Each row comes from the steps of one path. Every step used is in the known rows, and no mark comes twice. Write the path behind each row, first mark first.
Known rows:
x -> q -> w: [-42.4   6.3   6.7   8.9  -1.6  22.5  10.2  -4.2  19.1 -18.9 -26.5  10.0
 -17.8 -11.7  28.7  28.5 -34.1  -6.0  31.7   3.5   1.6  -3.8  -6.6  11.7
  18.9 -13.4   6.5]
h -> r -> w -> q: [-26.9  -5.2  20.8   2.5  -3.2  16.0  38.1  13.3  32.9  23.4 -18.5  13.8
 -24.8 -22.0  39.1  22.5 -28.1  36.5  13.0  12.7  -4.2  -9.2 -12.1  -1.9
   5.5 -17.1   8.2]
c -> w -> x -> q -> f: [-62.2  -5.2 -13.7   3.3  -7.7  33.0   9.3   3.0   4.0  -8.1  -4.7  -2.3
 -16.9   3.7  29.9  36.4   8.5 -23.5  40.6  -8.3 -10.8 -10.8  13.4  13.6
   0.8 -10.9  17.4]
c -> w -> h -> r -> x: [-45.1 -13.0  25.3 -25.4  15.3  41.1  17.9  17.7  26.1  16.4 -26.4   9.3
   3.7 -40.3  31.8  25.1 -16.8   9.0  30.6  22.9  -8.5 -11.7  22.5  15.6
  -6.2 -25.4  36.6]
w -> x: [-30.4  -3.1   4.4  15.8   8.5  11.8  30.8  23.5  29.2  -1.3 -31.5  -9.1
  10.2 -16.5  51.8  28.1 -18.0   1.8  24.9  16.3  -4.5  -8.8   9.4   7.6
   4.5 -14.5  30.6]
f -> h -> r -> w -> q -> t: [-10.8  -3.6  27.9  -5.0   6.2  13.9  36.6  26.0  23.7  28.9 -21.7  -9.3
 -21.1 -37.1  38.6  32.6 -26.9  52.8  -3.3  29.5  -7.5  -2.8 -12.4  16.5
   6.2 -10.0  20.5]
x -> q -> f -> h -> r -> w: [-15.9 -12.4   6.1  10.0 -11.0  35.4  16.4  -7.1  18.5   9.9  -4.3   3.0
 -42.7 -15.5  21.2  39.7 -12.8  20.0  16.6  17.4  -1.0  -7.3 -19.6   9.3
  14.3 -12.5 -18.6]
w -> f -> h -> r -> x: [-23.3 -22.3  22.0  -7.3  13.7  38.1  36.5  18.4  28.3  19.0 -41.0 -19.5
  -5.9 -47.7  37.0  21.7 -37.6  37.3  18.0  33.0   1.0  -0.2  17.8  -5.0
   1.0 -26.2  10.7]
w -> q: [-40.2  17.0  14.1  11.4   1.4  10.6  40.6  27.9  28.4  -1.1 -33.6   3.6
  -7.0 -17.6  48.1  28.5 -27.7   3.8  13.6  21.0  -8.8  -1.7  -4.4   3.0
   5.7 -22.7  12.6]
f -> h -> r -> x -> q -> t -> w: [-25.5  -4.3  44.1  -8.6   3.5  38.2  12.5  23.9  27.1   3.4 -31.9 -23.6
  -3.5 -42.3  25.8  32.9 -26.8  48.8  27.4  53.6   5.4   2.8   8.6  36.8
  15.1  -8.5   5.8]
c -> w -> h -> r -> x -> q -> f: [-56.5 -13.6   7.2 -24.6  -2.6  49.4   2.4   5.9  15.8   0.3 -19.0  10.0
 -15.9 -15.4  17.5  36.8   1.0  -6.4  35.5  10.6 -12.2  -6.6   9.5  13.0
   2.3 -19.1   6.7]
x -> q: [-40.7   3.7  23.7  12.9   1.5  23.1  18.2  22.0  35.2 -20.0 -30.0   2.8
  -9.3 -11.7  30.5  38.9 -30.6  -1.2  28.8   8.6   0.0  -2.0   1.0  11.8
  16.1 -19.2   7.3]
w -> h -> r -> x -> q -> f: [-37.3 -10.4  13.0 -13.5  -1.5  37.1   5.5   3.6  26.0  -4.7 -38.3   7.4
 -13.1 -17.5  24.4  44.2  -9.0   5.6  24.2  19.4  -8.7  -3.5  -5.0  10.8
   9.2 -13.8  -9.3]
x -> q -> f -> h -> r: [-24.4  -6.9  -2.5  13.7  -6.3  33.2  16.1   3.2  13.9  -1.0 -13.1   6.3
 -14.2 -16.5  24.2  37.7   3.5   7.7  16.6  17.8  -2.7  -8.6  -9.4  19.1
   8.9 -17.3 -22.1]
x -> q -> w -> f -> h -> r: [-30.8  -9.4 -19.5  -7.1   2.8  39.9  16.8 -13.3  12.2   4.5 -28.2   0.6
 -15.8 -22.4  18.0  24.1 -20.6  28.6  19.0  13.8   9.5   4.9   9.9   5.9
  17.3 -18.0 -13.2]
w -> f -> h -> r -> x -> q -> t: [-35.9 -18.7  34.5 -16.6  12.4  39.2  17.6  31.7  27.7   4.5 -51.0 -28.5
  -8.2 -43.0  23.2  39.2 -38.8  45.0  16.8  20.6   3.7  12.5  19.7  12.6
   9.3 -14.1  16.1]
r -> w -> f: [-29.0 -17.2  18.9   8.1   8.9  30.5  31.0  -4.4  31.6  16.5 -35.0 -10.1
 -36.4 -24.0  36.8  28.2 -51.0   8.5  21.3  11.3  11.2  -3.0   5.4 -29.8
  11.4 -16.2  18.8]
x -> q -> t: [-40.2  -0.6  28.6   9.9   5.7  20.4   8.4  26.3  27.0 -22.4 -40.6  -6.6
  -2.5 -18.8  29.2  47.7 -34.0   7.6  19.5   4.5  -1.7  -3.1   1.3  15.6
  14.5  -8.9  29.1]
q -> w -> h: [-30.3   4.5  -9.9  -6.2  12.6  24.6  18.5  -9.3  11.9  -3.3 -31.3  12.5
  -4.6 -23.4  41.6  27.2 -20.1 -12.6  15.4  25.4  -0.4 -11.1  -3.0   8.9
  13.7 -17.0  20.6]
q -> w -> h -> r: [-23.8  -8.0 -12.6 -11.0  10.5  28.6  14.2 -14.5  13.2   5.9 -25.9  25.4
   2.4 -29.2  35.7  25.5  -5.9  10.6  13.2  18.9   1.4 -14.0  -2.5   8.6
  12.9 -17.8  11.5]
x -> q -> t -> w -> f -> h -> r: [-29.1 -10.5   5.2  -4.1   1.8  46.3  18.8   3.7  18.6   6.5 -29.7 -19.8
 -13.9 -34.2  16.6  36.1 -15.3  37.2  18.7  37.1  15.8   3.3  19.5  17.2
  20.1 -14.6  -8.6]

Which path is each row?
[-31.5   6.7 -12.6  10.3  -5.1  21.7  21.3  14.1  13.6  -8.6 -15.2 -20.8
  -9.6  -5.1  33.9  39.4   4.7  -4.6  20.6  23.2 -11.0  -0.3   1.8  28.7
  11.5 -11.6  -6.9]	w -> x -> q -> f -> h
[-39.8   6.0  25.6   9.1   8.0   6.6  33.7  36.2  20.1  -3.5 -45.5  -3.0
  -1.8 -23.2  47.9  39.0 -31.5  11.8   9.5  18.6  -6.9  -4.3  -5.1   8.9
   1.9  -8.9  31.0]	w -> q -> t
[-41.7   0.5  18.0   1.7   6.9  14.2   6.8  38.2  23.3 -19.9 -38.3 -18.5
   7.6 -12.1  35.0  48.0 -18.4  15.6  22.6   7.2  -3.3   0.5  15.7  25.7
  15.7  -0.4  33.3]	w -> x -> q -> t
[-31.4  -2.4  12.7  -1.2   3.3  39.4  26.8   9.3  20.6  -6.4 -35.8 -35.2
 -18.6 -28.2  22.8  39.7 -28.7  13.5  21.5  42.7  14.4  10.5  19.8  10.5
  22.3 -14.2  -0.3]	x -> q -> t -> w -> f -> h
[-13.7 -15.9  18.6   3.6   8.2  32.2  43.2   2.1  27.6  19.6 -25.8 -23.4
 -39.9 -31.9  37.8  23.5 -51.8  16.3  11.9  28.3   8.0   0.5   7.6 -11.2
  11.5 -21.7  10.5]	r -> w -> f -> h
[-31.3  12.1 -14.8  10.5 -12.6  30.8  23.6  -3.4  15.2  -3.9  -5.9 -23.2
 -18.9  -5.2  35.0  36.0  13.7  -4.2  33.3  43.8   1.8  -0.6   7.5  29.2
  17.4 -11.0 -23.4]	t -> w -> x -> q -> f -> h
[-39.9   3.4  27.1 -22.6  -0.3  41.1  12.6  11.8  43.1   1.6 -30.4  -1.8
  -5.3 -24.9  23.9  31.3 -17.7  23.3  35.9  49.3   4.8   4.1  11.6  21.9
  22.9 -22.1 -10.2]	t -> w -> h -> r -> x -> q
[-25.2 -15.7  18.4  -6.2   8.9  49.0  37.5   1.3  29.9  24.3 -32.0 -24.2
 -11.5 -49.7  33.4  16.4 -32.0  35.0  28.1  55.0  12.5  -0.3  23.1  -4.9
   7.8 -24.1  -5.1]	t -> w -> f -> h -> r -> x
[-23.0   9.0 -15.4  12.2 -10.3  31.0  41.3  -5.1  11.8  21.8  -8.2   3.1
 -19.3 -20.5  38.5  23.4  17.4  11.9  11.4  50.1  -1.4 -11.1 -12.8  15.6
   5.7 -18.7 -33.1]	t -> w -> q -> f -> h -> r
[-26.5  -6.4 -19.5   8.0  -7.4  29.1  17.1   8.8  11.3   0.5 -10.7 -11.9
  -1.4 -10.2  29.9  37.6  19.8  19.0  18.5  14.7  -6.6  -4.6   0.7  30.1
   9.4 -10.0 -14.4]	w -> x -> q -> f -> h -> r
[-35.4   0.3  11.9   8.8   8.7  20.7  23.7  11.1  20.1   1.4 -28.3 -22.1
   5.3 -28.1  46.4  32.5 -11.1  12.4  27.6  31.5   6.3 -12.1  14.2  14.9
   8.4  -3.3  33.0]	q -> t -> w -> x
[-43.3  12.8   2.5   7.0  -5.3  23.6  21.4  15.1  30.8  -9.8 -17.7 -14.6
  -2.1  -5.1  33.9  29.5 -11.5   3.5  41.3  32.8   3.4   0.8  14.2  20.9
  20.6 -14.1  -2.2]	t -> w -> x -> q
[-44.6  -0.4  45.0   2.9   1.3  23.7  15.9  33.7  43.3 -16.5 -43.3 -11.3
 -12.2 -19.3  36.4  33.5 -50.5  10.0  37.7  16.5  -2.8   5.2   4.0   8.8
  12.6 -18.0  14.9]	r -> x -> q
[-34.6 -11.1  -0.9 -14.3  10.2  37.0  17.4   5.4  15.4  12.4 -15.8  26.5
   5.0 -31.4  27.5  27.7  -1.0  -3.7  21.4  12.9  -4.4 -17.9  16.7  12.2
  -0.2 -28.0  27.0]	c -> w -> h -> r
[-33.2   0.3  17.9   1.8  -4.6  17.9  16.3  19.0  38.8   0.3 -17.3 -13.3
 -24.2  -4.3  33.9  34.5 -31.9  17.7  30.5  10.1  -3.0   2.2   4.4  11.4
  19.6 -10.9  16.1]	r -> w -> x -> q
[-30.3 -11.0  11.9 -21.7  13.8  28.6  12.5  -1.4  21.3  10.6 -37.7  11.0
  -0.2 -33.8  38.8  21.3 -25.7  23.4  22.1  27.3  -2.3  -7.3   0.0   5.6
   6.3 -16.0  19.7]	q -> w -> h -> r -> x
[-37.4  -1.8  41.4 -12.8   7.6  42.4  22.3  19.3  25.5  -1.5 -46.6 -45.8
 -23.4 -35.6  26.9  37.1 -47.4  27.2  28.8  53.2   9.8  14.4  25.1  12.1
  20.3 -11.8   5.8]	r -> x -> q -> t -> w -> f -> h
[-20.8 -20.9  19.7   9.0   5.3  33.5  31.2  11.5  15.1  14.4 -27.5  -4.2
 -11.5 -37.4  39.3  27.5 -12.0  20.5  17.1  30.0  -6.3 -13.1 -11.4   7.4
  -4.9 -15.6   2.1]	q -> f -> h -> r -> x
[ -9.2 -20.2  -5.6   8.7   0.6  26.2  29.7  -9.2  11.7  29.7  -4.6  -9.4
 -22.1 -20.4  40.8  30.2   4.2  26.9  13.1  20.1  -4.9 -16.0  -8.0  12.0
   2.0  -7.5   4.3]	q -> f -> h -> r -> w -> x
[-19.2   4.9   9.1   8.6  -7.3  15.8  47.8   3.4  15.3  18.8 -13.8  -9.1
 -50.2 -11.9  45.8  31.8 -20.6   3.6   3.3  35.4 -12.9  -1.6 -20.9   2.5
   5.9 -15.5  -6.4]	r -> w -> q -> f -> h
[-55.2  12.0  12.4   1.1   2.2  17.9  35.0  25.5  18.0   4.7 -15.9   8.0
 -11.4 -17.6  42.0  20.7 -23.1 -14.3  25.6  11.5 -13.7  -6.1   8.4  11.4
  -3.5 -24.4  27.5]	c -> w -> q
[-14.3 -10.5  19.1 -10.2   2.7  22.6  12.5  25.2  25.9  10.2 -16.3 -23.9
 -10.1 -25.5  24.9  43.1 -14.5  55.2  12.7  17.1  -5.1   1.9   4.9  37.0
  15.3  -0.6  20.2]	f -> h -> r -> w -> x -> q -> t
[-12.6 -13.4   9.4  13.1   8.7  26.3  34.8  15.5  26.3  10.6 -20.4   6.1
   6.3 -36.9  37.2  25.6 -13.7  24.8  10.7  31.3  -0.1 -10.1  -1.6  20.2
   1.9 -24.5   8.1]	f -> h -> r
[-49.6 -21.4  31.7  -9.6   4.3  49.1   9.0   7.6  30.8   1.4 -48.8 -20.2
 -11.8 -34.6  18.7  37.3 -37.2  42.1  35.7  22.6  15.2   4.5  21.7  -2.4
  14.1  -6.6   8.2]	h -> r -> x -> q -> t -> w -> f
[-31.6  -2.8  14.5   0.0  -3.1  20.1  39.8  20.1  17.8  19.2 -30.5 -10.1
 -13.7 -28.4  45.7  25.3 -10.2  24.6  10.4  36.6 -15.8  -4.3 -12.4  11.3
  -8.8 -18.2  -7.2]	w -> q -> f -> h -> r -> x
[ -7.7 -11.8   9.3  -0.6   8.4  18.7  32.7  13.1  27.5  27.8  -8.4 -12.5
  -9.6 -30.1  41.2  23.5 -12.1  40.9  15.7  29.1  -4.0  -8.6   5.0  21.3
   3.6 -13.5  15.8]	f -> h -> r -> w -> x
[-25.7 -19.8   6.9 -10.9  12.0  39.1  30.0  -5.5  14.7  21.3 -41.6 -14.5
 -15.6 -46.7  37.4  13.2 -36.6  36.2  20.9  28.9   5.6   0.3  11.0  -6.1
   4.9 -16.5  12.8]	q -> w -> f -> h -> r -> x
[-58.2   0.8  -4.2   7.9  -6.6  20.4  32.1   5.9   1.7   4.8 -13.2  10.9
 -27.2  -5.8  40.4  26.0  -1.2 -28.8  25.7   4.7 -15.4 -14.3  -3.3   0.9
  -6.5 -19.4  14.0]	c -> w -> q -> f
[-41.2   8.6   4.2   6.0   0.4  17.2  18.7  26.8  32.4 -14.0 -28.3 -10.5
   0.8  -3.4  37.8  35.3 -19.7   5.5  33.5   9.8  -7.2   2.2  13.6  20.3
  16.2 -13.3  13.7]	w -> x -> q
[-18.3 -14.1  -2.9   5.9   6.8  47.5  40.6 -11.7  20.7  22.2 -21.0 -10.4
 -10.4 -39.6  30.4  20.6 -12.7  23.6  20.4  43.3  18.3  -5.7  15.9  -0.6
   8.3 -28.5 -14.0]	t -> w -> f -> h -> r
[-39.6   2.9  10.1 -11.8  11.5  30.1  23.5  11.6  18.3  -0.1 -19.1  10.3
  -5.1 -25.6  35.5  28.3 -14.0 -27.6  23.7  20.0  -6.2  -9.4  18.1  11.4
   1.0 -27.9  35.0]	c -> w -> h
[-44.9  -1.1  54.0  -0.1   3.4  30.3   8.4  21.5  34.8 -14.7 -42.8 -22.6
 -11.8 -27.6  32.9  37.5 -44.3  19.4  39.5  34.4   7.4   3.0   8.5  19.5
  16.8  -4.7  19.1]	r -> x -> q -> t -> w
[-23.0 -17.8 -17.8   0.9   9.0  36.9  30.3 -20.8   7.0  20.0 -26.9   2.9
  -8.8 -39.3  32.8  15.5 -19.4  26.3  13.2  21.8  10.4  -6.6   9.4  -3.5
   7.5 -19.2   3.2]	q -> w -> f -> h -> r
[-36.4  -0.2  -9.8   9.0   5.3  15.1  19.9  -4.0  11.5   1.3 -24.1  -2.5
  -0.5 -17.3  50.9  20.2 -13.5   2.8  27.7  10.7  -1.2 -14.9   5.4   9.3
   5.3  -7.5  31.2]	q -> w -> x
[-31.5   4.2  12.6  -0.4 -11.4  33.1  39.8   7.1  17.9  26.3 -18.8 -13.0
 -22.7 -30.0  43.1  18.5  -0.3  26.8  21.0  60.0  -5.2  -5.2  -9.7  14.2
  -0.1 -17.9 -23.0]	t -> w -> q -> f -> h -> r -> x
[-22.6  -6.4  11.1  -7.1  14.2  34.1  15.0  -0.3  20.7   8.8 -34.0   6.5
   7.2 -40.5  31.8  38.6  -2.8  20.0  13.3  40.7   9.9 -13.4   4.7  18.4
  14.3 -13.8  15.8]	q -> t -> w -> h -> r
[-18.3 -21.8  -0.1   6.0  11.6  37.8  36.7   6.2  22.8  16.1 -31.3  -3.4
  -4.2 -38.9  32.6  26.6 -20.2  25.3   9.9  25.3   7.6  -2.8  13.7  -4.7
   6.0 -27.9   3.2]	w -> f -> h -> r
[-29.2   5.1   2.3  18.2  -6.4  30.1  22.0   7.8  14.4 -13.3 -17.5  -7.0
 -22.0  -9.7  28.9  42.3  -8.3 -13.7  19.8  22.4  -5.6  -1.5  -8.4  18.1
  12.7 -18.5 -14.4]	x -> q -> f -> h
